Every row comes from one small tree of marks. The marks that hang from a mark follow it in brackets, in alphabetical order. Every link used is in the known rows. Which tree was each row made from?
In the rows, zero is written as 128.
Known rows:
P[U[G[N]]]: [118 138 167 149 111 119 125 137 124 166  98 134 104 126 104 142 139 149
 123 123 102 123 113 119 123 140 120 122 114 129 124 136 103 170 124 129
 131 143 146 121 116  93 141 134]
G[N[B[F P[Y]]]]: [ 99 103 134 126 122 120 131 113 138 181 134 152 137 102  81 134 130 141
 154  81 125 109  85 134 127 162  73 126 115 132 116 151 118 169 122 135
 132 139 153 134  67  95 132  99]
U[G P[Y]]: [153 123 110 150 130 133 111 116 164 159 103 139 129 139 108 152 146 126
 127 107  86 126  88 126 130 136 102 115 165 127 134 130 117 120 125 113
 117 137 138 122  80 114 140 126]
N[P U]: [ 99 132  85  97 139 135 119 128 159 113 194 135 110 124 122 135 123 161
 123 107 110  98 127 129 139 112 158 118 131 121 135 127 119 124 123 132
 125 121 144 151 120 117 125 104]
F[B[Y[P]]]: [166 119 108 163 136 123 136 122 145  99  89 145 156  91  83 127 129 142
 139 121 136 111 120 134 130 131 117 139 132 124 123 129 155 167 120 138
 126 135 123 126 132 149 118 134]
F[B[U[G]]]: [173 147 116 152 122 116 139 127 126 144 127 111 132 117 102 129 143 166
 103 119 129 127 112 122 143 126  93 124 123 132 119 122 125 135 111 134
 110 126 126 143  90 137 133 138]
U[G Y[P]]: [167 122 136 152 143 139  93 136 152 142 137 135 127 101 109 128 126 151
 117 140 107 124  87 128 116 122 107 131 164 123 138 110 115  82 118 115
 114 132 121 105 119 130 131 132]
P[B N[G] U[Y]]: [160 147  83 119 133 129  79 145 142 143 156 152 101 147 100 140 140 159
 127 116  91  98 109 127 133 140 137 125 139 108 123 115  88 191 135 130
 111 141 135 121 149  80 145 117]
G[B[Y[P]] N]: [151 101 154 150 125 120 149 125 133 167  91 152 136 108 123 128 122 132
 144 118 137 120  92 145 122 127 104 156 120 122 145 130 135 198 122 142
 136 135 136 116 144 126 125 134]
U[X]: [109 128 118 145 118 116 124 130 140 142 109 119 118 126 113 131 127 113
 120 129 143 138 132 128 130 119 135 121 137 129 145 126 129  99 136 128
 124 133 129 126 112 129 139 138]
B[F Y[U]]: [105 130 133 157 126 121 133 130 146 155  78 161 129 109 114 110 133 141
 164 116 130 116 122 150 137 140  89 142 120 114 130 130 133 111 104 152
 131 126 127 138  92 144 124 120]
X[U[P Y]]: [183 111 129 131 127 141  97 147 154 143 165 116  73 139  84 123 140 106
 132 111 128 131  95 133 123 123  99 115 171 128 122 119 113 114 135 115
 107 133 127 104 148 130 144 130]
P[B]: [149 125 109 105 128 125 125 130 117 120 143 147 152 132 116 139 133 130
 116 127 140 123 114 125 129 133 132 132 126 120 131 126 123 158 150 122
 131 129 138 134 152 118 130 134]
P[N]: [134 131 111 143 125 133 118 134 142 137 110 139 115 132 131 126 128 126
 131 121 118 122 147 128 127 134 141 130 127 126 143 125 112 155 128 131
 113 134 131 130 116 126 126 136]
N[G P U[X Y]]: [ 97 136  67 118 142 121  85 135 181 145 196 120  83 126  85 136 120 163
 109 107 105  94  96 136 147  94 126 111 157 113 143 116 107  60 110 131
 119 128 134 134  91 103 144  92]
N[B]: [136 126 125 116 139 125 120 129 129 131 165 127 126 118 114 132 123 138
 108 115 140 108 123 122 124 135 136 128 127 131 127 132 137  91 130 124
 126 128 136 134 119 119 127 126]
Y[P[B]]: [150 124 111 118 137 132 116 134 125 104 144 151 157 111 116 136 128 112
 123 134 146 123 106 125 120 128 144 135 141 118 139 118 129 159 156 119
 126 132 126 126 183 130 127 136]
B[X Y[P]]: [152 117 137 142 136 122 117 119 147 118  87 170 158 123 136 100 125 127
 149 113 149 126 117 142 123 126 119 139 143 129 139 116 120 135 131 135
 130 127 121 125 124 139 122 119]
F[B[P]]: [123 123 113 142 125 125 142 121 125 139 131 124 153 107  97 126 136 146
 132 113 133 122 117 125 139 141  91 120 113 130 116 138 131 188 102 133
 118 133 132 133 107 131 124 126]
F[B[G X]]: [166 123 121 149 130 106 126 103 140 128 103 163 170 118 118 114 137  99
 150 100 146 139 120 131 126 130  88 122 123 131 106 127 121 108 129 137
 102 126 123 139  96 145 125 121]
U[G[B[F] N]]: [125 114 169 159 109 104 175 129 127 211  90 145 131 100 119 135 129 123
 146 118 128 139  86 138 133 129  74 147 110 128 141 135  98 129 110 141
 118 132 148 129  90 121 129 140]
Y[P[B N[U]]]: [140 129  69 111 139 145 104 136 144 100 147 166 127 105 111 143 132 134
 127 120 125 100 125 125 124 133 180 124 140 112 146 114 115 190 162 124
 106 132 133 146 164 117 128 129]
Y[P[B] U]: [126 137 116 135 144 137 104 133 123 121 147 159 149 107 119 134 133 119
 121 144 139 113 100 127 121 128 143 135 133 109 142 114 131 171 143 126
 121 128 119 133 182 134 130 141]
Y[B[G[N] U]]: [165 118 152 136 118 122 112 127 142 183 137 132 114 124 130 107 131 106
 127  96 147 136 108 146 118 129  67 142  93 122 116 119 134 130 125 150
 120 127 118 133 105 121 132 106]
B[F]: [119 127 128 135 122 119 148 130 134 137 114 141 135 106 117 118 128 115
 159 116 134 134 124 139 131 131 109 134 127 128 127 130 121 108 127 137
 122 128 127 132 118 138 123 121]
F[B]: [147 133 112 146 130 120 143 120 124 118 114 123 140 107 100 133 132 130
 128 124 127 124 126 122 135 133 119 123 120 130 114 133 137 159 123 132
 119 131 126 134 126 139 126 141]
F[B[G Y[P]]]: [174 109 103 168 137 120 116 114 159 112  96 163 170  88  80 117 133 128
 155 103 141 120 116 142 124 134  99 142 135 117 116 130 159 117 120 140
 117 138 119 123 116 153 116 120]
N[B[F] U[G X]]: [ 93 134 113 136 120 109 129 136 157 170 130 136 107  84  76 139 126 143
 118 104 146 110 118 127 137 124 125 111 142 126 144 127 116   4 130 130
 108 126 148 149  50 118 138 127]
G[N]: [127 123 148 133 121 120 131 127 121 142 105 128 110 125 112 127 127 125
 126 123 128 126 114 130 123 134 111 132 108 131 125 136 126 167 127 133
 133 138 136 126 134 113 132 128]
X[U[P]]: [150 115 131 134 118 134 121 144 148 139 146 115  85 143  95 124 141  82
 131 111 149 137 116 132 127 120 120 115 154 131 126 126 120 132 138 118
 116 136 133 115 150 131 140 136]
B[U[P[N]]]: [175 136  91 126 129 136  98 139 156 149 124 126  85 145 127 103 150 110
 126 100 124 126 123 139 132 133 125 127 150 134 144 114 112 176 122 136
  94 133 118 133 125 136 133 121]
P[Y]: [131 119 112 137 129 134 125 110 138 127 123 136 137 141 124 150 131 138
 140 117  96 124 117 126 128 138 129 120 137 125 118 133 130 153 137 124
 131 132 133 131 104 112 135 123]
P[U]: [121 138 131 123 123 130 121 131 124 126 132 134 112 135 128 130 138 132
 143 124 108 123 145 124 126 137 155 119 126 127 115 128 120 168 132 131
 128 134 130 128 147 110 136 128]
B[F G[N]]: [124 111 147 142 118 108 130 125 147 162  85 162 134 104  95 111 129  94
 174  99 138 142 105 148 118 139  72 138 110 127 114 138 123  97 128 145
 121 137 134 124 102 127 124 108]
U[P[B[F]] X]: [138 122  91 128 117 104 124 140 151 159  97 149 131 112  77 128 142  60
 144 100 159 142  99 141 135 131 107 123 154 125 154 125 117 107 152 129
 107 136 134 130 138 134 140 135]

Which tree is each row?
[183 111  62 129 132 135  78 116 177 149 108 184 148 149 101 146 152  94
 148  79 101 123 102 136 121 152 116 122 158 113 132 129 116 169 158 121
  96 144 139 131 117 113 136 115]
U[P[B[G] N Y]]
[133 124 107 168 118 121 107 120 173 179  81 129 118 137  88 153 144 106
 118 106 102 138  94 127 132 127 109 108 177 128 151 129 117  92 131 112
 114 142 138 121  69 114 149 135]
U[G P[Y] X]
[153 126 109 130 137 114 112 128 168 165 106 173 114 116 115  98 140  78
 154  76 148 119 118 140 123 144 110 124 150 139 146 120  91 102 131 136
  87 131 136 137 104 135 125 116]
U[P[N[B[F X]]]]
[180 113 103 109 131 123 114 133 150 133 105 160 139 138  94 127 144 129
 127  99 141 115 103 142 134 138 106 135 144 118 141 130 134 166 133 126
 128 135 140 125 148 124 132 122]
U[P[B[Y]]]
[195 129  85 166 131 128 118 131 151 112  95 144 135 105 101 111 139 155
 133 105 135 109 134 141 134 138 121 142 128 125 136 117 135 214 122 148
 105 135 114 141 119 150 121 132]
F[B[U Y[P[N]]]]
[138 116 123 141 124 110 119 103 141 151 117 166 181 117 116 101 140 117
 154  86 150 138 110 134 131 137  67 120 122 130 105 131 112 139 109 136
 102 127 128 137  76 139 123 108]
F[B[G P X]]
[123 131  85 145 124 145 110 117 166 144 109 153 116 131 115 164 136 181
 124 110  69 104 126 119 133 140 149 109 142 116 137 127 103 145 132 123
 110 133 148 151  54  96 139 125]
P[N[U[G]] Y]
[116 132  84 126 124 124 109 131 159 137 123 122  82 121  89 134 140  97
 123 105 125 126 120 132 136 119 139 102 162 126 145 121 129 100 136 125
 107 131 127 136 122 126 145 121]
N[U[P X]]
[149 109 111 142 119 139 117 125 155 139 143 125  96 155  89 145 145  91
 142 103 116 132 105 130 127 131 121 109 169 126 119 131 120 161 149 114
 120 140 137 121 124 115 146 128]
X[U[P[Y]]]
[126 136 111 153 142 133  88 106 149 160 125 175 124 142 141 137 134 134
 126  99 107  95 126 122 122 152 139 117 133 123 134 122 104 149 139 133
 104 126 136 152  77 107 138 132]
P[N[B[X]] Y[U]]
[143 118 111 157 125 146 119 120 159 164 115 144 126 135 140 147 127 123
 135 108  92 117 136 129 123 144 136 125 121 115 137 122 117 188 136 132
 115 131 128 134  89 106 131 132]
P[N Y[B]]
[107 137 158 129 112 121 115 127 131 178 115 157 148 145 143 112 144 154
 138 108 120 131 119 122 133 138 105 111 131 132 125 124  76 158 108 127
 117 131 144 128  74 104 137 113]
B[P[U[G]] X]
[155 113  87 134 113 103 125 138 164 158  72 164 138 117  68 119 143  88
 150  91 162 134 101 152 140 135  87 135 154 120 155 129 126 107 140 136
 118 138 141 128 120 132 136 127]
U[P[B[F Y]] X]
[ 85 123 102 123 141 126 102 111 144 167 182 130 139 136  96 142 128 169
 115  95 114  93  86 129 138 141  95 121 132 122 116 139 122 142 112 124
 140 135 143 134  65  83 135  86]
N[B[P[Y]] G]
[213 109  96 125 123 145  83 155 160 148 164 143  83 149  79 134 146 106
 124 106 130 120 100 130 123 134 121 120 167 120 139 115  96 170 153 113
  95 140 141 113 159 117 146 141]
X[U[P[B N] Y]]
[139 104 162 141 109 113 145 117 140 221  97 167 182 144 158 107 134 177
 134 100 141 133  96 142 144 129  58 141 130 125 149 126  88 143  87 136
 123 121 151 129  35 121 127 119]
U[G[B[P X Y]]]
[121 116 141 137 103 132 118 138 146 168 131 149 121 158 137 102 134 115
 141 100 161 136 136 129 131 130 111 117 130 131 136 123  75 192 127 127
 106 131 145 132  91 117 135 124]
B[P[N] X[U]]
[187 136 130 128 133 131  96 137 136 162 155 116 107 132 118 116 137 184
 106 125 110 129  96 131 131 120  85 128 149 127 129 109 108  87 110 127
 113 123 122 123  82 126 139 121]
B[U[G Y]]
[137 125  85  82 158 140  88 133 165 126 247 136  93 109  94 135 120 186
 104  96 105  74 104 125 131 121 151 115 144 122 128 123 121  68 119 125
 116 118 146 140 109 105 130  98]
N[B P U[Y]]
[158 105 140 144 110 111 140 135 167 154  86 164 111 143  97  90 143  81
 174  81 165 143 113 154 133 126  73 128 160 131 130 125 102 107 130 138
 114 129 138 125 102 140 133 117]
B[F X[U[P]] Y]
[168 125  90 124 126 115  88 134 145 135 150 148 151 118 102 115 137  94
 126 109 180 144 105 142 121 115 119 134 151 119 142 108 132 104 166 131
 108 133 114 135 140 135 138 123]
Y[P[B[G U[X]]]]
[ 87 129  78 111 129 122 115 133 167 129 170 130 104 125 107 138 123 140
 117 109 129 108 131 129 141 105 164 111 141 121 152 124 119  96 127 132
 120 125 144 149 105 118 135 115]
N[P U[X]]
[120 118 153 155  99 129 118 142 154 195 119 151 128 155 129 110 137 135
 124 107 152 135 122 125 133 128  96 117 139 128 146 121  61 153 118 121
 105 133 157 130  58 116 135 128]
B[P[N] X[U[G]]]
[173 127  72  98 137 144  90 137 147 115 160 156 110 125 102 143 134 166
 120 112  96  97 117 124 129 139 148 119 138 112 132 114 103 166 144 125
 101 127 140 138 136 105 139 125]
P[B N[U[Y]]]
[193 132  95 111 122 118  90 140 128 140 163 124 117 140  99 122 137 141
 101 118 149 132  97 132 134 121 104 125 145 124 138 108 115 125 149 127
 112 127 124 130 124 119 151 131]
P[B[U[X Y]]]
[142 122 153 149 133 131 125 122 142 141 125 152 151 109 165 104 119  81
 137 121 148 134 119 133 113 116 122 133 133 124 139 104 117 129 141 130
 117 120 109 127 141 137 123 126]
Y[B[X] P]
[111 139  82 166 126 113  91 138 178 178  93 125  80 141  88 126 136  86
 120 105 127 125 115 138 140 119 115 120 161 122 163 119 107 121 118 130
 103 145 126 122 110 117 142 121]
U[P[N[G]] X]
[158 117 133 161 132 136  94 140 158 162 136 120 112  93 117 121 116  95
 122 129 131 132 108 133 113 112 119 129 155 116 150 101 131  87 136 125
 111 129 104 108 132 131 137 138]
U[X Y[B P]]
[126 125 124 133 124 117  95 144 158 165 151 130  75 130  84 129 128 142
 127 104  99 115 109 127 128 122 133 116 134 128 139 128 100 157 125 135
 124 146 145 114 126  90 150 122]
G[N[P[U[X Y]]]]
[ 58 136  81 125 121 128 120 133 165 164 131 151 110 111 104 115 131 152
 161  94 117 103 117 145 151 136 101 120 123 114 131 128  92 159  97 148
 108 128 138 147  75 110 126  82]
B[F P[N[G U]]]
[120 134 160 157 122 128 119 140 133 154  99 141 110 104 103 141 134 132
 130 130 107 122 104 121 115 136 138 126 127 127 131 126 109 176 129 128
 128 147 137 114 144 102 137 133]
Y[P[U[G[N]]]]
[141 123 136 129 114 128 117 134 146 184 119 135 143 141 121 106 142 205
 112 103 140 122 107 143 148 135  65 136 124 126 136 126 113 143  87 139
 134 127 141 134  44 125 129 104]
B[P U[G] Y]
[149 120 141 152 114 132 122 147 157 168 133 118  91 138  86 136 144 103
 113 118 141 137 105 127 129 117 104 116 161 128 136 125 106  92 129 110
 114 136 143 117 119 127 141 140]
X[U[G P]]
[ 91 129 165 143 125 133 114 122 136 197 130 154 147 128 172  99 132 117
 130 112 142 125 114 135 129 132  82 124 106 116 133 113 105 167 104 140
 115 116 119 139  82 124 129 114]
Y[B[P X] U]
[ 90 146 138 178 117 119 110 134 147 182  95 126 113 118 112 140 135 134
 101 142 129 129 116 125 135 120 113 119 137 117 156 120 118  68 113 127
 118 130 129 133  75 131 144 152]
Y[U[G X]]
[208 123 139 111 130 120 119 118 119 166 169 138 126 152 174 100 135 143
 133 111 130 139  93 140 132 113  89 133 141 133 126 101  91 140 123 141
 103 111 116 131 108 130 140 122]
G[B[U[Y] X]]
[180 142 129 107 122 111 117 127 120 150 134 154 156 154 145 116 144 149
  98 113 157 135  95 127 136 120  96 130 130 129 137 108  88 137 143 126
 114 118 137 148 100 118 139 126]
P[B[U[G] X]]
[132 132 104 118 117 139 106 138 142 165 147 129 117 144 140  98 141 153
 129 104 136 123 134 136 137 141 107 128 117 130 138 122 103 206 108 141
 106 128 128 138  87 126 129 111]
B[P[N] U]
[131 113 128 126 123 116 101 133 171 157 124 173 122 139  94 117 134 150
 157  79 115 106 121 145 128 134 112 138 112 117 120 144 122 161 113 150
 138 144 155 130 106 100 129  93]
B[G[N[P[U]]] Y]
[176 133 101 116 122 128 115 119 130 148 153 142 155 154 113 151 145 172
 102 114 114 124  91 123 137 136 108 126 138 120 129 121 110 157 147 120
 127 127 141 145  87 104 144 128]
P[B[U[G]] Y]
[106 134 105 149 113 122 113 118 143 138 106 131 112 145 108 155 138 121
 145 112  93 130 139 121 132 140 162 104 151 126 123 131 120 164 152 128
 128 141 135 129 105  90 153 132]
P[U[X] Y]
[103 135  84 140 117 129 110 135 159 141 107 133  90 119 108 138 129 124
 124 115 119 117 154 126 136 126 163 110 138 121 153 121 115 129 141 134
 104 131 134 145  95 116 140 133]
P[N[U[X]]]
[ 67 142  69 112 144 111 100 135 174 151 217 120  87 119  77 142 116 158
  88  94 139  78 107 129 147 101 150 113 139 117 148 125 121  47 122 132
 127 128 149 154  84  95 138  95]
N[B G P U[X]]
[200 133 116 114 127 121 113 144 134 155 156 149 138 120  99 115 142 168
 125 113 133 129  76 138 136 133  69 135 142 121 128 110  94  93 128 131
 109 121 132 133  93 124 137 122]
P[B[F U[G Y]]]
